What can hang from each mark
navof: bativ nukud
bativ: zemak
fedo: bativ mana navof zemak
zemak: bativ
kesa: mana
dumep: zemak
nukud: bativ navof
mana: fedo kesa

Known rows, with every way that one mark hangs from another
fedo[bativ[zemak] mana[kesa] navof]: [ 0.00  0.01  0.02  0.13 -0.13  0.29  0.17  0.04 -0.04  0.07  0.08  0.03
  0.08  0.02 -0.09  0.13  0.35  0.12  0.19  0.26 -0.16  0.16  0.60]
fedo[bativ navof[nukud] zemak]: [-0.05 -0.03  0.09  0.29 -0.23 -0.19  0.19 -0.04  0.37  0.13 -0.06  0.12
  0.11 -0.07  0.12  0.21  0.08  0.04  0.19  0.31  0.32  0.14  0.51]
dumep[zemak[bativ]]: [ 0.02  0.05  0.13 -0.26  0.38  0.04  0.08  0.20  0.19 -0.12  0.04  0.03
  0.04 -0.06 -0.12 -0.02 -0.33  0.10 -0.12 -0.10 -0.02 -0.16 -0.27]
fedo[bativ[zemak] navof]: [-0.02 -0.07 -0.02  0.09 -0.16  0.25  0.11 -0.40  0.27  0.02 -0.12  0.01
 -0.06 -0.06  0.09  0.27  0.27  0.12  0.26  0.19 -0.08  0.11  0.29]
navof[bativ[zemak] nukud]: [-0.10 -0.04 -0.16  0.26  0.30 -0.09  0.05 -0.18  0.26  0.00 -0.09  0.00
  0.05  0.09 -0.06 -0.14 -0.17  0.24 -0.01 -0.20 -0.06  0.10 -0.17]
fedo[bativ mana[kesa] navof zemak]: [ 0.01  0.07  0.15  0.22 -0.17  0.01  0.19  0.31 -0.02  0.13  0.04  0.04
  0.16  0.04 -0.05  0.13  0.20  0.00  0.19  0.47  0.12  0.04  0.77]
dumep[zemak]: [ 0.01  0.08  0.09 -0.27  0.07  0.08  0.12 -0.11  0.04 -0.14  0.05 -0.02
 -0.03 -0.04 -0.14 -0.09 -0.47  0.04 -0.12 -0.12 -0.07 -0.17 -0.42]
fedo[navof]: [-0.01  0.00 -0.24 -0.08 -0.24  0.00  0.12 -0.25  0.13 -0.02 -0.04 -0.02
 -0.13 -0.06  0.06  0.06 -0.06 -0.08  0.00 -0.03 -0.06 -0.20 -0.14]
fedo[bativ[zemak]]: [-0.03 -0.06 -0.04 -0.05  0.01  0.10  0.00 -0.21  0.20 -0.07 -0.08 -0.06
 -0.08  0.06 -0.05  0.14  0.14  0.19  0.18  0.08 -0.06  0.15  0.12]
zemak[bativ]: [-0.01 -0.03 -0.20 -0.22  0.32 -0.21 -0.05  0.31  0.25 -0.06 -0.02 -0.04
 -0.10  0.04 -0.08  0.00 -0.04  0.08 -0.07 -0.13  0.03 -0.16 -0.14]
kesa[mana[fedo[zemak]]]: [ 0.05 -0.06  0.36 -0.14  0.13 -0.42 -0.16 -0.12 -0.15 -0.03 -0.22 -0.04
 -0.09 -0.01  0.05 -0.03 -0.24 -0.11 -0.05  0.04  0.03  0.01 -0.31]
navof[nukud[bativ]]: [-0.09  0.02 -0.10 -0.10 -0.02  0.08  0.19  0.09  0.16 -0.10  0.21  0.10
  0.03 -0.01 -0.14 -0.06 -0.17  0.04 -0.16 -0.26  0.29 -0.02 -0.25]
nukud[navof[bativ]]: [-0.02  0.02 -0.30 -0.05  0.17  0.28 -0.16 -0.22  0.10 -0.09 -0.09 -0.24
 -0.07  0.12  0.04 -0.07 -0.08  0.01  0.21 -0.07 -0.13 -0.08 -0.23]
mana[kesa]: [ 0.02  0.05 -0.13 -0.18 -0.11 -0.03 -0.01  0.19 -0.09 -0.07  0.30 -0.09
 -0.03  0.08 -0.05 -0.18  0.03 -0.12 -0.16 -0.26 -0.15 -0.07 -0.20]
bativ[zemak]: [ 0.01 -0.03 -0.22  0.00 -0.04  0.04  0.07 -0.26  0.07 -0.09 -0.10 -0.05
 -0.14  0.07 -0.12 -0.04 -0.16  0.21  0.12 -0.06 -0.10  0.04 -0.29]
nukud[bativ[zemak] navof]: [ 0.02  0.04 -0.10 -0.04  0.02  0.91  0.08 -0.30  0.03 -0.16  0.06 -0.05
  0.00  0.07 -0.07  0.08  0.01  0.19  0.34  0.01  0.17  0.12 -0.28]
fedo[mana[kesa] navof zemak[bativ]]: [ 0.04  0.08  0.03  0.22  0.11 -0.16  0.20  0.59 -0.01  0.14  0.01  0.10
  0.16  0.04 -0.09  0.00  0.02  0.06  0.08  0.33  0.15 -0.10  0.50]
kesa[mana]: [ 0.00 -0.05  0.21 -0.32  0.20 -0.23  0.05 -0.28  0.02 -0.09 -0.09 -0.14
 -0.12  0.02 -0.06 -0.04 -0.21 -0.10 -0.09 -0.10 -0.20 -0.11 -0.36]
navof[nukud[bativ[zemak]]]: [-0.08 -0.01 -0.07  0.04  0.00  0.19  0.23 -0.07  0.17 -0.09  0.15  0.13
  0.05  0.01 -0.15 -0.04 -0.14  0.18 -0.05 -0.20  0.26  0.12 -0.25]
fedo[bativ]: [-0.05 -0.03 -0.06 -0.21 -0.03 -0.05 -0.05 -0.05  0.19 -0.09  0.00 -0.11
 -0.12  0.04 -0.04  0.11  0.12  0.00  0.02 -0.01 -0.02 -0.02  0.11]
nukud[bativ navof]: [ 0.00  0.07 -0.13 -0.21 -0.01  0.73  0.03 -0.13  0.03 -0.17  0.13 -0.09
 -0.02  0.05 -0.04  0.04 -0.01  0.00  0.20 -0.07  0.21 -0.05 -0.28]
nukud[bativ[zemak]]: [-0.03  0.02 -0.01 -0.08  0.05  0.55  0.20 -0.18  0.07 -0.15  0.06  0.04
 -0.02  0.05 -0.16  0.06 -0.05  0.17  0.04 -0.07  0.16 -0.03 -0.33]

Rows
[-0.03  0.07 -0.12  0.08  0.08  0.11  0.10  0.15 -0.10  0.06  0.06 -0.06
  0.09  0.06 -0.07 -0.11  0.05 -0.06 -0.06  0.03 -0.22 -0.22  0.19] -> fedo[mana[kesa] navof[bativ]]
[ 0.08  0.05  0.05  0.03 -0.19 -0.27 -0.26  0.36 -0.29  0.03  0.12  0.03
  0.01  0.04  0.08 -0.15 -0.03 -0.12 -0.13 -0.08  0.14  0.08 -0.13] -> mana[fedo[zemak] kesa]
[ 0.03  0.11 -0.05  0.11 -0.06 -0.25  0.12  0.51 -0.23  0.02  0.07 -0.03
  0.06  0.16 -0.26 -0.20 -0.23  0.04  0.01  0.20  0.11 -0.09  0.17] -> fedo[mana[kesa] zemak]
[ 0.03  0.00 -0.03  0.02 -0.07  0.01 -0.29  0.08 -0.19  0.06  0.12  0.00
  0.04 -0.05  0.23 -0.08  0.20 -0.22 -0.22 -0.23 -0.13 -0.03 -0.10] -> mana[fedo[navof[bativ]] kesa]
[ 0.03 -0.11  0.37 -0.23  0.07 -0.17 -0.16 -0.32 -0.03 -0.01 -0.18 -0.03
 -0.10 -0.12  0.16  0.17  0.12 -0.17 -0.04  0.02 -0.12  0.06 -0.05] -> kesa[mana[fedo[bativ navof]]]
[ 0.00  0.02  0.00  0.01  0.06  0.14  0.05  0.24 -0.11 -0.02  0.09 -0.04
  0.03  0.13 -0.23 -0.01  0.22  0.19  0.12  0.15 -0.14  0.20  0.43] -> fedo[bativ[zemak] mana[kesa]]
[-0.01  0.11  0.04  0.34  0.06 -0.03  0.17  0.26 -0.08  0.14 -0.05  0.00
  0.19  0.10 -0.05 -0.08 -0.06  0.00  0.06  0.31  0.02 -0.17  0.37] -> fedo[mana[kesa] navof[bativ] zemak]
[ 0.00  0.01 -0.26  0.09  0.20  0.41 -0.14 -0.33  0.10 -0.08 -0.14 -0.20
 -0.04  0.13  0.03 -0.05 -0.05  0.15  0.31 -0.02 -0.16  0.04 -0.21] -> nukud[navof[bativ[zemak]]]
[ 0.06 -0.04  0.09  0.07 -0.25  0.14 -0.24  0.00 -0.14  0.06  0.11  0.07
  0.02 -0.08  0.22  0.11  0.43 -0.07 -0.01 -0.04 -0.09  0.27  0.21] -> mana[fedo[bativ[zemak] navof] kesa]
[ 0.00 -0.01 -0.02  0.10 -0.08 -0.11 -0.24  0.16 -0.12  0.10  0.17  0.07
  0.09 -0.08  0.22 -0.12  0.17 -0.18 -0.26 -0.29 -0.03  0.08 -0.05] -> mana[fedo[navof[bativ nukud]] kesa]
[-0.08  0.05 -0.17  0.01 -0.12  0.10  0.32  0.09  0.02  0.01  0.07  0.14
  0.04 -0.06 -0.21 -0.01 -0.15  0.05 -0.05  0.02  0.22 -0.12  0.13] -> fedo[mana navof[nukud[bativ]]]
[ 0.02 -0.02 -0.02  0.21 -0.06 -0.22 -0.21 -0.11 -0.02  0.07 -0.28  0.03
 -0.02 -0.04  0.19  0.04 -0.10 -0.06  0.00  0.11  0.17 -0.11 -0.08] -> mana[fedo[navof[bativ] zemak]]
[ 0.01  0.07 -0.20 -0.05 -0.20  0.01  0.16  0.21 -0.18  0.03  0.14 -0.01
  0.00  0.01 -0.12 -0.09  0.01 -0.07 -0.05  0.03 -0.13 -0.15  0.17] -> fedo[mana[kesa] navof]
[ 0.06 -0.08  0.39 -0.07  0.24 -0.34 -0.11 -0.07 -0.01  0.05 -0.26  0.03
 -0.03 -0.10  0.14  0.10 -0.09 -0.10 -0.02  0.12  0.05  0.01 -0.10] -> kesa[mana[fedo[navof zemak[bativ]]]]
[-0.08  0.00 -0.22  0.31  0.12 -0.02  0.21 -0.12  0.10  0.09 -0.17  0.06
  0.06  0.02 -0.14 -0.06 -0.16  0.21  0.07  0.08 -0.05 -0.02  0.19] -> fedo[mana navof[bativ[zemak] nukud]]
[ 0.02  0.01  0.03  0.00 -0.26  0.09 -0.12  0.21 -0.18  0.05  0.32  0.16
  0.10 -0.12  0.16 -0.05  0.18 -0.18 -0.24 -0.29  0.16  0.12 -0.09] -> mana[fedo[navof[nukud[bativ]]] kesa]
[ 0.01 -0.07 -0.05 -0.10 -0.23 -0.11 -0.26 -0.12 -0.01  0.00 -0.11  0.02
 -0.13 -0.12  0.17  0.17  0.20 -0.11  0.00  0.01  0.06  0.04  0.09] -> mana[fedo[bativ navof]]
[ 0.04 -0.08  0.46 -0.13  0.17 -0.35 -0.18 -0.12 -0.06 -0.01 -0.21 -0.06
 -0.05 -0.02  0.08  0.09 -0.04 -0.09  0.00  0.13  0.05  0.11 -0.05] -> kesa[mana[fedo[bativ zemak]]]
[ 0.04 -0.01 -0.01  0.12 -0.06  0.11 -0.25 -0.02 -0.19  0.07  0.06  0.03
  0.05 -0.03  0.22 -0.06  0.23 -0.09 -0.11 -0.17 -0.16  0.07 -0.10] -> mana[fedo[navof[bativ[zemak]]] kesa]
[ 0.04 -0.01 -0.08  0.01 -0.33 -0.19 -0.20  0.19 -0.19  0.07  0.23  0.11
  0.02 -0.11  0.18 -0.10  0.13 -0.19 -0.23 -0.28  0.04  0.13 -0.09] -> mana[fedo[navof[nukud]] kesa]
[-0.09 -0.02 -0.18  0.14  0.03 -0.10  0.12 -0.22  0.29  0.06 -0.06  0.02
  0.03 -0.05  0.10 -0.02 -0.06 -0.02 -0.09 -0.12 -0.02 -0.13 -0.04] -> fedo[navof[bativ nukud]]
[ 0.04 -0.09  0.26 -0.22  0.05 -0.24 -0.13 -0.33 -0.12 -0.02 -0.17 -0.04
 -0.13 -0.12  0.13  0.03 -0.09 -0.19 -0.10 -0.07 -0.14 -0.04 -0.31] -> kesa[mana[fedo[navof]]]
[ 0.02 -0.10  0.36 -0.31  0.20 -0.27 -0.22 -0.19 -0.09 -0.07 -0.16 -0.08
 -0.13 -0.05  0.07  0.07  0.03 -0.13 -0.10 -0.05 -0.11  0.09 -0.15] -> kesa[mana[fedo[bativ]]]
[ 0.03  0.09  0.00  0.09  0.26 -0.29  0.10  0.79 -0.09  0.06  0.06  0.02
  0.12  0.15 -0.23 -0.13 -0.11  0.12  0.01  0.22  0.16 -0.08  0.33] -> fedo[mana[kesa] zemak[bativ]]
[-0.06  0.02 -0.31  0.04 -0.18 -0.24  0.22  0.08  0.02  0.04 -0.02  0.07
 -0.04 -0.05 -0.17 -0.06 -0.21  0.04 -0.01  0.03  0.07 -0.09  0.13] -> fedo[mana navof[nukud]]
[ 0.04 -0.12  0.39 -0.11  0.09 -0.09 -0.12 -0.43 -0.03  0.01 -0.21 -0.01
 -0.09 -0.11  0.15  0.18  0.13 -0.06  0.05  0.07 -0.15  0.17 -0.04] -> kesa[mana[fedo[bativ[zemak] navof]]]
[ 0.09  0.03  0.05  0.14 -0.33 -0.19 -0.18  0.21 -0.23  0.09  0.08  0.08
  0.05 -0.05  0.20 -0.04  0.09 -0.17 -0.08  0.00  0.13  0.06  0.00] -> mana[fedo[navof zemak] kesa]
[-0.02  0.05 -0.13  0.22  0.11  0.24  0.15  0.01 -0.10  0.09  0.00 -0.03
  0.10  0.08 -0.08 -0.08  0.08  0.09  0.04  0.10 -0.26 -0.08  0.22] -> fedo[mana[kesa] navof[bativ[zemak]]]
